Each row comes from the steps of one path. Every step used is in the known rows, and no mark comes twice. Write the path behind each row, first mark first.
Known rows:
rasob -> tanup -> nesagi: [  4   3  28  29 -15 -17  12  17 -20  -7  13  20 -16  -6  -9 -24  33 -21
   7 -18  -2  31  15  35  16  -7  19  -3 -14 -35  15   1  16  16  36 -14
  16 -48  -3  23   1 -24  52  24  21   7  21 -19 -19  20 -16  13   2   1
  33 -28 -24   8  -7  10   6 -10 -13 -10  39  -4 -52  -1 -21   3  -4]
fusu -> tanup -> nesagi -> vasenun -> rasob -> darut: [-43  46  15 -25  -3 -31  15   0 -21   1   9   0  13  55  -3 -25   8 -44
 -15 -10  12  -4  25   7  16 -10  11 -14 -24 -26 -12  -1 -12  26  23 -17
   9 -62   1 -11  -5   9 -15  34  13   3  -6 -58   5  41  -1   2   0 -36
 -15 -40  -8  18  27  17 -29  -1  -4  -1  28   3 -44  -8  -3 -32  -9]
nesagi -> vasenun -> rasob -> tanup -> fusu: [ -9 -16  39  23 -13 -52  28  24 -32 -17  -3   7  22  23  29 -35 -10 -30
 -17 -13  -9  19   5  41  12  13 -13 -14 -14  -8  20  15  31  14  10   6
  17 -26   2  10 -26   4  12  18  18  -3 -11  -4 -14  14  10  17 -39 -20
  -1   2 -18  31  28   5  11 -27  -3 -31  11   1 -37 -13   7 -10 -34]
fusu -> darut: [ -3   9  23 -14  39 -31 -21  21 -19 -21   8  23  -9  37   9  -5  -5 -14
   9  -9  -2  21   2  15  13  12   1 -31  -3 -31   4 -17   5  10  -5 -32
  16 -31  16   7   8 -17  -8   6  23  12  18  -4 -10  28  26   6   1 -31
  14  19  16  36  13  16  -1 -20 -17 -19  30 -20 -42 -33   2   2 -11]
rasob -> darut -> fusu: [-21  10  40 -21  -4 -36  21  -6 -14  25 -22  -8 -19  27   5 -31 -14 -20
 -12  -7  18  32  36  31  20  -5  13  -8  -8 -17   1   4 -35  -2  22  -7
  30 -18   7 -19 -10 -16  13  -5  35  48  -2 -23 -17   8  31  19  17 -18
  -7  23  35  20  -4  24   4  -9 -26   4  24   3 -30 -27  11  -2 -17]
tanup -> rasob: [ -1  13  24  17  -9 -23   0   8 -21 -30  11  27  -5  27 -18 -17   7 -28
   5   8  22  21  -2  20  14   5 -11 -10 -22 -12  -8  14 -29  12  23 -14
  13 -17  18   5   7 -26   8  11  18  18   2 -20  -3  15 -22  -5 -26 -21
  17  13  -8  17  11   6  14 -12 -34  -6  25  -3 -35 -35  -2  -3  -1]
darut -> fusu: [-11 -11  38   4  -6 -45   7   4 -16  11 -17  -1 -20  13   8 -25  -4 -20
  -2 -12  16  42  19  33  18 -14  -1  10 -12 -25  17   4 -15  -9  13   3
  26   3  -2  -7 -18 -20  23 -11  31  33   5  -6 -18   2  19  17   1  -4
   6  27  24  17 -11  12  13  -5 -18  -4  15   3 -28 -31   8  10 -22]
fusu -> darut -> nesagi: [-23 -10  16 -22  35  -2 -24  15 -13 -18  11  27  -1  37  -7  -8   1 -25
  -6  -9 -23  30  17  15  -1 -11 -24 -28 -39 -43   8  -7 -13  17 -16 -50
   1 -23  -7  28  11 -20   2   7  23  -2   3   9 -14  35  14   9   9 -21
   5  13  15  48   0   1 -16 -24 -29 -22  30   1 -41 -20  -5   9 -15]
tanup -> fusu -> darut -> nesagi: [-22 -18  12 -14  41   4 -20  20 -16 -10  10  27   7  47   6  -4  -3 -22
 -12  -9 -35  33  13  29  -5   2 -25 -24 -37 -36   8 -12  -4  19 -23 -52
   4 -21   0  29   2 -17  -2   1  27  -5   9  18 -19  35  28  18   2 -29
   1  14  14  53  15   3  -3 -27 -33 -34  17   4 -38 -16  -2   8 -25]
rasob -> darut -> nesagi: [-37   0  15 -28   1   7   5  -4 -15   6  -1  12   8  51 -10 -14  -5 -36
 -20  -1 -12  25  42  16  -1 -20 -12 -34 -46 -35 -10  11 -35  14  -4 -44
  -7 -32 -16  14  17  -5  11   9  24   8  -6 -23 -11  35   7  11  15 -33
 -12  -5  13  35  -6  14 -18 -22 -47  -5  26  15 -36  -9  -6 -13  -3]
darut -> fusu -> vasenun -> rasob -> tanup: [  0 -25  67  24 -24 -62  14  29 -31  -3   8   7 -15  -3  21 -55  -8 -38
   2 -24  16  22   7  35  27 -13   3  -8 -17 -19  25  32  10  -8  41  48
   9 -22  21 -12 -12 -19  26   7  17  12 -16 -14 -15  19  21  17 -16 -15
  13   5 -17  18   9   2   1 -24 -16 -12  37   2 -32  -3 -12   1 -22]
fusu -> vasenun -> rasob -> darut: [-32  15  39 -36   5 -38  16   5 -24   8  10   0  -3  50  20 -21 -25 -45
 -11  -1  29  -7  23  11  19  -7   4 -41 -17 -16 -15  15 -36   3  29   3
  -5 -47  30 -30   5  -2 -17  11  13  17 -14 -46  10  55  25  16  -5 -59
 -11  -3   1  30  23  25 -17 -12 -36  -6  35   4 -31  -9  -8 -26  -2]
tanup -> fusu -> darut -> nesagi -> vasenun: [-26 -10  14 -27  27 -32  -5  16  -2 -16   4  37  27  58   9   0  -6 -16
 -16   6 -19  22  28  13 -14 -12 -34  -5 -24 -51  11  -9  -4  30 -10 -59
   2 -13 -16  31 -11   9 -15  15  21  -4   5   8 -10  41  -2   6  -4 -16
  -4  20  18  41  19  -2  -5 -21 -16 -22   4  -6 -38 -29  15   4 -34]
fusu -> darut -> nesagi -> vasenun: [-27  -2  15 -30  21 -32 -12  20  -2 -18   2  38  20  57   0  -2   0 -19
  -9   7 -12  20  34   2  -8 -16 -25   1 -23 -56   1  -2 -17  28  -8 -57
  -3 -13 -18  28  -6  11 -12  16  22   0   2  -3 -12  42 -17  -3   0 -10
   1  17  14  35  10  -7 -13 -17 -11  -9  13  -7 -37 -32  10   2 -25]
rasob -> tanup -> nesagi -> vasenun -> fusu -> darut: [  9  20  32 -27  29 -52  -8  45  12 -17  17   9 -10  38  11 -15  21 -12
   5  -2 -19  21  22  24   8 -11   0 -18  -6 -49  24 -14  19  14  23 -29
  13 -13   4  26  -7  -3   3   8  22  27  24   4  -9  18   5   0   1   0
  27  25  15  37   3   7  -3 -23   7 -18  25 -39 -42 -12  14  26 -25]
tanup -> fusu: [-11 -18  25   5  10 -31   9   7 -20  -5  -6  13   8  35  31  -7  -7 -12
 -16  -8 -10  21   6  48   0  26 -17  -9 -17 -15  10  -4  11   5  -7 -26
  17 -18   7  10 -15 -11   9   5  27   2  13  -1 -10  18  19  21 -21 -31
   3  18  11  42  19  15  23 -17 -29 -32   5   1 -36 -28   9  -6 -19]
vasenun -> rasob -> tanup -> nesagi: [ -4   9  32  32 -14 -22  15  25 -29  -8  20   8 -14  -5  -3 -31  31 -36
   4 -22   5  24   4  24  26 -11  18  -3 -18 -24  20   8  21  20  39  12
  16 -64   5  13   0 -19  30  31  13  -6  14 -37 -17  29 -13  21  -9   4
  35 -38 -28  18   7   2  -9 -11  -6 -12  38   0 -50   7 -26   5  -6]
nesagi -> vasenun: [-20   9  19 -16  -4 -57  10   9  -8 -19  -4  28  12  36  18  -6  -2 -21
 -11  12  18  12  33   6   2 -16 -18   8 -10 -41   5   5 -10  23  10 -32
   5  -9 -12   2 -15   9  -8  14  16  12  -8 -18   2  27 -24  -1 -13 -12
   8  19  11  14   6   7   3 -11  -9   1  10  -7 -31 -43   8  -9 -19]
tanup -> fusu -> vasenun -> rasob: [-25 -17  40  -7  12 -50   4  10 -29  -5  13   4  -2  40  42 -17 -16 -35
  -2 -11  15   2  -2  19  12   4 -21 -16 -22 -13  18  10  -8  -3  13  22
  -3 -26  33 -18 -16 -11 -25   8  16   3   1 -18   3  49  24  22 -33 -44
   5  11  -7  41  26   8   6 -19 -33 -29  20   1 -26 -24 -17 -13 -18]
vasenun -> rasob -> tanup -> fusu -> darut: [  0  -8  40  12  29 -39 -10  36 -29 -28  14  20   6  21  23 -26 -12 -25
  -3 -21 -18  19 -14  38  20  22   2 -41  -7 -16  18  -7  41  16  -2  -6
  28 -39  26  11 -13 -15  -2   7  15  -5   9   4 -17  21  45  16 -22 -34
   9   5   4  44  34   9   0 -26  -4 -42  24 -14 -43 -15   3   0 -25]
nesagi -> vasenun -> fusu -> darut: [  1  21  32 -41  44 -53 -17  34  12 -17   9  13  -7  63  18  -5   5 -13
  -1  10  -8  15  19  14   7  -5 -14 -23  -4 -47  19  -9   6  12   1 -31
   7  -2   6  14 -11   2 -25  -1  24  24  21   1   1  21  11  -3  -2  -7
  14  44  37  40   9   5  -1 -19  -4 -21  14 -44 -31 -25  21  21 -22]
rasob -> vasenun -> fusu: [ -8   2  19 -36 -13 -55   3   0  22   0   1 -20 -21  30  29   1   4 -15
  -4  21   9  22  32  26   9 -11 -15 -16 -36 -39  27  18 -15 -10   2 -19
  -3 -13 -11   9   3  17   2 -14  28  27  14 -20   6  14   1   2  -9  12
  16  50  32  26 -24  11  23 -24 -33 -11  21  -7 -20 -11  10   4 -18]

Which path is each row?
[-14  20  40  -4  -9 -41  18  -3 -18  16  -7   0 -20  34 -16 -33  -6 -26
   0  -2  30  33  24  32  20  -7  13 -13  -5 -10  -9   7 -46  -2  33  -5
  35 -15  17 -17  -5 -22   9  -3  30  44   6 -24 -15   6  19   8   2 -17
  -4  15  27  14   2  19  10   1 -28   8  27  10 -32 -26  16  -2  -9] => tanup -> rasob -> darut -> fusu
[-42  21  13 -22 -11 -19   5  -4  -5 -10   5  33  29  68 -25 -24  11 -32
 -18   4  -2  13  38  10 -12 -21 -25  -7 -46 -44 -20   8 -37  27   6 -57
  -2 -10 -19  15   6  10  -5  22  20   7 -20  -9   4  36 -32 -12  -1 -17
 -23  -3  -2  21  19  -3 -18  -9 -27   5  15   5 -35 -31   5 -15 -17] => fusu -> tanup -> rasob -> darut -> nesagi -> vasenun
[-14  -8  54 -24   0 -50  11  -3  -5  21   2  11 -23  44   2 -24 -13 -26
  15   1  43  23  24  30   3 -16   8 -16  -6 -24  -8   7 -60 -18  56  -2
   3   1  39 -27  -5 -17   9  -9  33  48   7  -2  -5  40  23   8   4 -45
   3  44  25  15   8  23  15  -3 -42   4  36   3 -20 -33  -4   5 -13] => tanup -> rasob -> darut -> fusu -> vasenun
[ -2  15  34 -36   8 -56  10  25  16 -12   1  -8  -6  54  25  -9  11 -17
 -18  18  -2  15  36  18   6 -23 -29  -1 -25 -45  18  11 -11   7  13 -20
   6  13 -14   9 -17  13  -9   0  24  34   4 -16  12   8 -24   5 -13  12
   8  49  26  17 -10   4   9 -22 -13  -6  11 -32 -23 -27  29  14 -18] => nesagi -> vasenun -> fusu
[-25  25   1   8   0   3 -12   2 -14  -2  20  20 -17  14 -15 -15  47 -20
   8 -27  -3  23   2  36   2  -7  11   8 -39 -33   9 -15  11   8   9 -31
  19 -39  -9   9   2 -23  38  20  24  -1  24 -11  -2  28  -3   6   7 -13
  10 -39 -16   4   5   9  -3   8 -13  -8  24  -4 -45 -18 -20  -5  -3] => fusu -> tanup -> nesagi
[ -7  14  26   3 -18 -47  20  23  -8 -11   5  30  10  17  -7 -20  24 -22
  -1  -3   6  17  30  18   7 -20   6  16  -2 -46  13   1   9  27  36 -26
  10 -35 -17  27 -14  12  29  27  23   4   8 -23 -11  28 -47   4  -2   4
  31 -16 -10  13   4   2   1  -6   5  -3  21  -7 -43 -18  -2   2 -19] => rasob -> tanup -> nesagi -> vasenun
[-16   1  27 -40   8 -39   4  24  19  -6   0  -9  -2  55  11  -6  15 -23
 -22  16 -18  22  42  17  -6 -32 -40  -3 -48 -52  16  12 -19  12  -4 -31
  -6  13 -26  25 -11  10  -2   6  26  28   5  -5   8  21 -24   5   0   9
   0  45  23  31 -20  -5   2 -27 -19  -9   9 -24 -27 -16  21  15 -24] => darut -> nesagi -> vasenun -> fusu
[ -8   0  49  19 -26 -63  18  30 -30 -26   5  16  14  10  12 -43  -5 -38
 -17 -10   7  14  14  12  21  -9  -1  -6 -14 -26  17  31  24  20  29  26
   8 -27  -8   2 -11   3  12  22   8  -7 -25 -27 -11  16 -14   6 -26   3
   5 -15 -30  17  15   0  -9 -32   2  -9  28  -3 -39 -10   0  -8 -24] => nesagi -> vasenun -> rasob -> tanup
[-32  29  18  -2  -3 -48   2  13 -22 -17  13   9   5  36  11 -18  14 -40
 -11 -16  13   4   9   9  12 -14  -6  12 -31 -31  13  -3   4  26  15  -1
  12 -48  -7   5 -12   1 -17  35  11 -15   1 -41   3  40 -22   3 -18  -7
   7 -29 -27  22  21  -9 -18  -2   8  -9  18   1 -44 -19 -12 -15 -13] => fusu -> tanup -> nesagi -> vasenun -> rasob
[-40 -13  30 -27  11  -4   8   1 -23  11  11   7  10  65  10 -17 -14 -42
 -22  -5  -9  11  27  21  -4 -14 -23 -34 -48 -24  -8   8 -40   8   6 -20
  -9 -41   9   3   6  -2  -8  13  22  -1 -11 -16  -6  57  26  24  -1 -49
 -21  -1   1  45  14   7 -19 -18 -50 -21  28  20 -36  -4 -11 -16 -12] => tanup -> fusu -> vasenun -> rasob -> darut -> nesagi
[ -4  -7  44  25 -18 -45  15  23 -21   6  14   1 -26  -6   5 -35  20 -31
   8 -25  12  26  15  34  24 -24  23   6 -15 -34  24   8   5   3  59  25
  16 -46  17   2  -9 -25  39  20  23  11  15 -19 -22  32  -2  22  -3  -4
  33 -17 -25  15   4   1  -1  -8  -6 -12  39   2 -43   4 -28  13 -16] => darut -> fusu -> vasenun -> rasob -> tanup -> nesagi
[-28  26   8   5  -1 -13   4 -10 -12  20   3   1 -23  27 -15 -30  38 -22
  -1 -27   1  34  20  40   7 -17  27   0 -36 -28   2 -19  -5   5  22 -25
  28 -37  -6  -3  -1 -21  36  16  31  19  22 -15 -11  22  16   9  17 -16
   4 -28  -1   3   2  16  -7  12 -11  -2  25  -1 -46 -16 -11  -1 -10] => rasob -> darut -> fusu -> tanup -> nesagi
[-27  12  17 -11  -5   4   3  -7 -22  -2   8  22   9  52 -29 -18   1 -37
 -12   9  -3  23  31  11   3 -20 -14 -33 -51 -30 -20  10 -54  20   7 -41
  -1 -30   0  20  22 -17  10  13  19   9 -15 -19 -10  30  -5   8   7 -29
  -6  -3   6  36   1   7 -19 -16 -50  -2  31  20 -41 -12 -10  -6  -2] => tanup -> rasob -> darut -> nesagi
[-34  14  14  -5 -11  11  -7  -4 -20  -6   9  23   8  57 -36 -27  12 -40
 -11  -6 -11  26  23  19  -3 -14 -15 -31 -61 -25 -21   7 -43  17   1 -43
   1 -20  -9  17  22 -21  19  15  23   8 -11 -10  -5  26  -1  -3   6 -31
 -21 -13  -4  33   8   8 -23 -13 -47  -3  33  17 -38 -14  -7  -8  -4] => fusu -> tanup -> rasob -> darut -> nesagi
[-17  18   8 -13  -2 -38  14   9  -1  -7   6  26   4  29  -3   2  26 -21
  -3   5  12  15  32  10  -1 -22  -1  18 -10 -46   6  -7  -8  26  30 -43
   7 -34 -12  16 -14   6   3  27  22   9  17 -28  -4  42 -46   5  -2  -5
  21 -11   2  13   6   5   6  -1   3  -8  11  -7 -42 -24  -1   1 -14] => tanup -> nesagi -> vasenun
[-32  33  12   4   0 -18   5  -6 -21  19  10  -4 -21  29 -12 -30  31 -32
  -1 -32   4  29  11  35  18 -14  22   4 -38 -18   5 -14   0   6  27  -8
  26 -49   5 -10  -5 -19  22  20  25  17  17 -27  -9  24  16  12   8  -9
   1 -39  -7   8   9   9 -13   8  -5  -3  28   3 -43  -5 -19  -6 -10] => vasenun -> rasob -> darut -> fusu -> tanup -> nesagi
[-26  24   3 -10  -3 -38  -1   6  -6  -8   9  25   7  34  -6  -9  36 -18
  -4  -7   4  18  26  17  -2 -15  -1  22 -27 -49   8 -11   3  22  13 -44
   7 -28 -19  15 -12  12   9  25  25   0  12 -17   3  33 -36  -9  -1  -2
  13 -18  -9   8  10   6  -3  10   1   3  13 -11 -40 -31  -7  -8 -18] => fusu -> tanup -> nesagi -> vasenun
[ -4  -6  23  -8  48 -29 -15  23 -16 -17   8  23   4  39  25  -3 -11  -9
  -2 -13 -16  19  -3  41   2  26  -6 -30  -3 -22  10 -22  23  12  -7 -40
  21 -24  19  11 -13 -19  -9  -5  27   6  23  12 -11  23  46  15 -14 -43
   8  25  23  49  28  15  14 -18 -18 -40  14 -15 -39 -36   6  -2 -25] => tanup -> fusu -> darut
[-23  -7  43 -18   5 -52  -3  18 -25 -11  14   3 -11  31  34 -14 -12 -41
  -2  -8  25   1   7   5  17 -13 -17 -10 -26 -19  12  17 -19  -4  19  26
  -5 -31  30 -14  -3 -11 -14  12   9   1  -7 -25   3  52   9  14 -21 -37
  12  10  -8  32  12  10  -4 -19 -29 -11  30  -2 -29 -21 -23 -17 -11] => fusu -> vasenun -> rasob
[-18 -21  27   3  23  -7 -15  29 -28 -20  12  24  10  35  14 -23  -6 -29
 -13 -18 -36  30   2  26   7   1 -19 -34 -44 -26  13  -2  13  19 -19 -28
  10 -32   1  32   3 -20   5  16  16 -13   0  13 -24  28  32  19 -13 -27
  -9   0  -4  56  23  -8 -14 -33 -22 -38  25   5 -48 -10  -6   6 -24] => vasenun -> rasob -> tanup -> fusu -> darut -> nesagi
[-10  -7  27 -33  37  -7 -26  29   2 -11  19   4 -12  51  -1  -6   6 -22
 -13  -2 -34  29  21  20  -1 -20 -25 -27 -48 -47  15  -6 -12   9 -16 -45
  -3  -8 -12  33  12 -16  -5  -1  25  17  11   7  -7  28  16  12   9  -9
   1  30  20  50 -15  -4 -14 -32 -31 -21  25 -15 -36 -10   6  19 -18] => vasenun -> fusu -> darut -> nesagi
[-19   5   9  11 -37 -47  -8 -25  -1  -8   9  18  -6  23 -11 -15   7 -19
  17   4  28  36   8  29   9  -3  -7  -1 -43 -22   9  10 -21 -10   6 -21
  15 -24  -1   3   8  -4  17  -8  29  18   0  -5  -3  17   4 -21 -17  11
   5  22   6   6   3  -1  28   1 -31   1  21  23 -26 -33 -10 -17 -22] => darut -> fusu -> tanup -> rasob -> vasenun
[-10   3   8   4 -34 -39   3 -18  -1 -19   9  24   3  19   1   5   2 -21
  17  23  35  24  16  15   9  -2  -7 -11 -25 -27   3  20 -27  -2  17 -35
   3 -40   8  14  15  -6   3  -3  22  12   4 -29   1  24 -14 -16 -18   1
  21  21  11  17   0   5  30  -5 -33  -2  27  25 -23 -31 -10 -21  -9] => tanup -> rasob -> vasenun
[  5  16  34 -36  47 -40 -24  35   4 -16  11  -4 -21  47  19 -10   6 -15
   1  -5 -14  21   6  23  15  -1 -11 -32 -18 -37  18 -11   4   2   0 -27
  13  -7  11   6   0 -12 -10  -8  26  29  30   3   2  13  28   9  -2 -19
  14  44  32  41   0  13  -1 -26 -13 -19  24 -38 -34 -18  10  19 -13] => vasenun -> fusu -> darut
[ -3   1  42  18 -15 -32  11  28 -24  -3  19  13 -17   2   3 -29  26 -35
   8 -19  11  14   5  26  17 -20  19 -10 -21 -26  19  12  10   9  57  18
   6 -55  18   6  -2 -18  35  25  16  -2  14 -27 -14  41  -8  15  -4 -17
  34 -30 -32  18   5   3  -4 -11  -8 -16  42   1 -47   7 -34   4  -9] => fusu -> vasenun -> rasob -> tanup -> nesagi
[-10  -2  12 -26  18 -20 -22  12   9 -16  21  15  -4  43  -3  -1   6 -26
   1  10 -20  32  22  13   2 -18 -29 -33 -55 -50  12   5 -25   1  -9 -44
  -1 -15  -5  40  18  -9  -4  -8  25  15  11   9  -6  27   3   0  -2  -4
   9  37  25  43 -10  -6  -2 -30 -38 -21  32  -3 -36 -16   0  15 -18] => tanup -> rasob -> vasenun -> fusu -> darut -> nesagi
[-33  27  32 -17  -3 -47  30   2 -20  23 -10 -14  -8  35   0 -26  -8 -36
  -7  -7  23  22  38  20  28 -19  16   0  -6 -24   3   4 -30  13  42   5
  28 -40   2 -18 -21  -1  -3  16  29  30   5 -38 -15  24  11  19   7 -15
  -1  -3  20  14   7  14  -5   3  -2  -2  24  11 -37 -17   4  -4 -19] => tanup -> nesagi -> vasenun -> rasob -> darut -> fusu
[ -1  26  34   8  -8 -27 -24  15  -7 -24  18  13 -20  45 -19 -30  32 -25
   0 -10   1  23  -3  36   3   0 -18  -4 -57 -17  -2   2 -10  -2   2  -9
  14   7   9   7   8 -31  12  -2  20  26   8  -4  15   2 -13 -12 -28  -3
   1  17  -5  18  13   1   2 -16 -32  -9  24 -19 -25 -29   4   7  -3] => vasenun -> fusu -> tanup -> rasob
[-11 -29  28   0  24   0 -12  29 -18 -18   8  31   8  33   2 -16   2 -17
  -9 -16 -42  34  10  39  -6   0 -19 -34 -37 -36  12  -6  10  18 -16 -44
   7 -19  -5  35   5 -21  18   1  26  -4   6  24 -22  30  29  17   1 -21
   1   9   8  51  10   2  -5 -34 -30 -37  25   4 -45  -8  -6  10 -25] => rasob -> tanup -> fusu -> darut -> nesagi
[-21  18  22 -22   0 -46 -19  14  11 -17   6  -3  -9  58   9 -29  28 -17
 -19 -11 -12  15  18  32  -4  -9 -21   5 -53 -39  14  -2   7   2 -16 -21
   9   9 -25   3  -9   7  12   3  25  22  -2   7  14   7  -3  -8  -8   2
  -9  22  -1  12   3   5   0 -16  -9  -4  11 -33 -27 -29  18  -1 -16] => nesagi -> vasenun -> fusu -> tanup
[-19 -12  26 -12  12 -37   2  28  -6 -20   3  39  28  44   6 -16  -3 -19
 -14  -2 -28  26  28  22 -13 -11 -31  -8 -17 -46  16  -1   6  28  -2 -50
   4 -12 -13  33 -13   8   4  13  23  -2  -3  20 -12  33  -7   2  -6 -12
   1  20   6  41  22 -10  -9 -24 -10 -21  14  -2 -41 -23  12   5 -35] => rasob -> tanup -> fusu -> darut -> nesagi -> vasenun
[-31   3  28   9 -11 -37 -14  -3 -18   2  -8   7 -19  24   3 -39  17 -14
  -8 -36  -1  39   9  40   5  -4  -2   7 -44 -21  14  -7   8  -7  -7  -4
  27   5 -13 -11 -10 -17  30  -5  34  21   1  19  -4   3  28   2   6  -3
 -18   6   2   4   5   8   3  -5 -15   0  14  -9 -30 -34   4   0 -17] => darut -> fusu -> tanup
[-37   5  41 -31  12 -42  17   7 -25  12  10   0  10  61  27 -20 -27 -42
 -12   0  22  -2  19  22   6  -1   4 -39 -18  -8 -13  13 -28   3  25   4
   0 -56  37 -24  -4   1 -15  12  17  15  -8 -32   5  49  38  18 -12 -67
 -17  -1   6  36  26  25  -4 -11 -33 -17  23   4 -30 -13 -10 -25  -9] => tanup -> fusu -> vasenun -> rasob -> darut
